Each row was made from one path, in order. Every step used is in the known rows, and no mark comes twice. Write each row's path.
Known rows:
g, d, j, n, l: -14	-10	-5	-17	-11	12	-5	3	3	3	1	-18	5	-7	-21	46	23	16	5	55	-3	13	-1
j, d: 9	-23	-2	0	-4	-10	1	-7	4	1	4	0	5	-13	-6	9	13	5	2	-4	-16	-4	-2
l, d, j, n, s: 29	-39	4	-18	-28	5	-16	7	1	-10	11	-21	0	-30	-13	48	-38	18	16	23	-9	5	-6
n, l, d, g: -4	-36	-19	4	-28	-19	3	1	-2	2	6	-2	-1	8	-20	-4	-6	11	11	-1	12	14	-16
j, d, n: 2	-30	-5	-12	-11	2	9	-4	12	-4	4	-7	5	-21	4	36	19	17	2	9	-14	-4	-5
j, n, l, d, s: -1	-38	-24	-4	-33	-14	8	-2	9	-17	10	-20	-8	-13	-23	22	-26	19	22	33	-8	10	-14
s, d: 9	-11	-1	0	-3	-3	4	-23	-3	0	-11	-4	1	-2	2	2	-13	9	7	-13	13	-2	-13
d, j: 13	-9	-2	-21	-7	8	-7	2	4	2	-2	-7	2	-4	2	27	-7	9	-2	6	3	1	1
l, d, j, n: 8	-28	-12	-23	-19	5	-8	2	5	-10	8	-15	5	-16	-8	43	-23	21	2	21	-7	-3	7
g, d, l, n, j: -17	2	-10	-13	-15	8	7	12	-2	21	3	-20	5	0	16	13	35	12	7	30	23	-27	-18
g, d, j: 5	6	-2	-23	5	8	-5	12	2	7	-7	-2	3	-4	5	22	21	11	-9	20	12	-1	14
g, d, l: -24	8	-3	-13	2	7	4	11	2	9	-8	1	6	0	18	0	45	13	-9	26	12	-7	13
d, j, n: 9	-17	3	-21	-11	11	-5	-6	9	-4	1	-12	6	-16	-6	45	-10	16	-1	30	-13	-2	7
l, n, j, d, g: 29	-50	-11	3	-31	-24	8	-10	4	20	11	-8	5	-17	-8	11	5	12	15	-4	-1	-29	-28
j, d, l, n: -14	-30	-8	-12	-21	-1	-2	0	5	16	9	-9	10	-12	-4	17	27	19	6	11	-2	-4	-21
j, n: -6	-9	3	0	-4	3	1	-5	3	-5	4	-3	4	-11	-8	18	-3	6	1	24	-16	-5	6
n, l: -15	-7	-4	3	-11	1	1	-3	-2	0	4	-11	-2	11	-19	6	6	0	13	12	2	18	-20
g, d, j, n: 0	-2	1	-21	1	11	-5	6	5	3	-2	-7	8	-17	-2	40	18	17	-9	44	-4	-5	19
g, d, n, s: 5	-2	10	-10	-5	10	1	18	2	0	-3	-8	-3	-25	11	28	19	9	6	29	6	5	-4
g, d, j, n, s: 23	-13	15	-17	-8	9	-13	11	2	1	-1	-12	2	-32	-8	44	2	14	5	46	-5	4	6
n, l, d, j: -2	-27	-19	-19	-27	5	-8	5	0	-3	9	-22	-1	7	-19	34	-16	14	14	10	12	21	-20
s, d, l, n, j: -1	-26	-10	-11	-29	6	11	-23	-2	15	-5	-29	5	0	13	18	-7	22	20	2	27	-28	-43
g, d, n, j: -2	2	-7	-10	-6	15	20	9	5	1	-2	-18	-2	-8	25	31	29	10	3	28	10	-27	-3
j, n, d, l: -9	-37	-7	-8	-22	9	4	-18	6	0	2	-15	7	-17	4	29	-5	20	10	18	-12	-11	-4
l, d: 0	-10	-12	-2	-7	-6	-2	8	-3	-7	8	-3	-2	1	-2	0	-12	6	3	-9	6	0	-1
s, d, l: -9	-20	-2	-13	-12	6	7	-23	0	3	-16	-8	6	-1	15	7	4	21	4	-1	16	-7	-13

Which path is each row?
32	-30	15	-15	-19	10	-15	-1	3	-4	3	-19	2	-31	-11	50	-26	12	11	32	-15	6	-5 -> d, j, n, s
-14	-37	-10	-7	-24	5	10	-7	11	-3	7	-18	3	-11	-16	43	25	16	14	20	-13	13	-26 -> j, d, n, l
26	-43	-15	-2	-21	-11	11	-19	13	-13	4	-12	-7	-28	-3	22	-38	17	18	12	-14	-10	-4 -> j, n, d, s
-31	2	-9	-10	-7	14	10	11	5	2	-1	-14	-1	0	-4	29	41	12	5	39	11	16	-12 -> g, d, n, l
-9	-45	-16	4	-33	-16	2	-6	1	-3	10	-7	3	-5	-28	14	-9	17	13	23	-5	9	-11 -> j, n, l, d, g
6	-14	-7	-9	-17	15	19	-2	7	-5	3	-23	-3	-8	20	37	-1	11	9	15	2	-25	-15 -> d, n, j
-4	-28	-10	-8	-17	5	4	-11	2	5	-1	-10	3	-4	13	12	-1	15	9	-5	4	-7	-10 -> n, d, l
19	-23	-22	-8	-17	-19	6	7	8	-14	3	-5	-10	-11	6	-1	-29	15	8	-4	6	-2	1 -> l, d, s
44	-32	11	-17	-18	5	-11	-18	-3	1	-11	-18	-1	-21	-1	34	-35	16	18	-6	14	7	-23 -> n, s, d, j
16	-21	17	4	-13	1	-8	0	0	-7	6	-10	0	-27	-14	22	-20	3	14	27	-17	4	-7 -> j, n, s
-8	-14	-9	-10	-26	8	7	1	0	14	8	-25	3	2	12	17	6	13	14	16	15	-25	-30 -> d, l, n, j
-1	-18	-5	-13	-11	10	12	-20	6	-6	-14	-11	1	-11	13	29	-7	21	6	0	12	-4	-15 -> s, d, n
22	-21	-2	-21	-11	7	-2	-22	1	2	-14	-12	3	-7	4	29	-20	19	5	-8	16	-1	-11 -> s, d, j
44	-45	-15	-2	-22	-19	20	-13	14	-6	3	-19	-6	-24	11	17	-10	13	17	3	-13	-32	-11 -> n, j, d, s
20	-28	-13	-20	-23	6	-12	-6	1	13	10	-18	0	-11	-9	35	-28	15	16	-9	13	2	-29 -> l, n, d, j
5	-24	-20	-12	-24	8	16	4	4	-11	10	-27	-4	-6	18	37	-14	16	13	4	7	-25	-15 -> l, d, n, j
37	-44	-19	-3	-30	-22	14	-6	11	5	12	-21	-6	-26	0	19	-13	15	24	5	-4	-28	-32 -> l, n, j, d, s
9	-39	15	-8	-26	7	-1	-23	1	-2	-9	-19	6	-28	1	29	-16	24	18	26	-1	-3	-18 -> j, n, s, d, l
15	-18	10	-9	-17	11	-1	8	5	-6	2	-13	-5	-22	6	32	-10	8	12	15	-1	8	-15 -> d, n, s
29	-37	-12	-5	-15	-23	10	-7	15	-7	1	-2	-4	-26	0	8	-3	14	7	2	-15	-7	0 -> j, d, s
26	-29	-9	-18	-16	6	-6	-12	3	2	1	-14	1	-10	1	34	-25	13	10	-12	4	0	-9 -> n, d, j
40	-44	11	6	-21	-20	-2	-21	-4	6	-15	2	-1	-21	-1	-3	-27	12	16	-16	16	0	-20 -> n, s, d, g
15	-39	-15	4	-26	-19	-2	-10	-1	18	7	2	0	-11	-11	-2	-20	11	14	-18	15	-3	-26 -> l, n, d, g
24	-33	-22	-3	-25	-15	3	-6	7	4	7	-12	-11	-18	-4	6	-37	12	23	-10	11	-2	-29 -> l, n, d, s
18	-30	-9	3	-21	-8	4	-6	1	12	16	-20	3	-13	-9	20	4	5	19	0	-4	-25	-33 -> l, n, j, d
-9	-16	-16	-15	-16	7	5	11	6	-12	7	-10	-2	-7	9	26	-6	18	2	3	6	0	-4 -> l, d, n
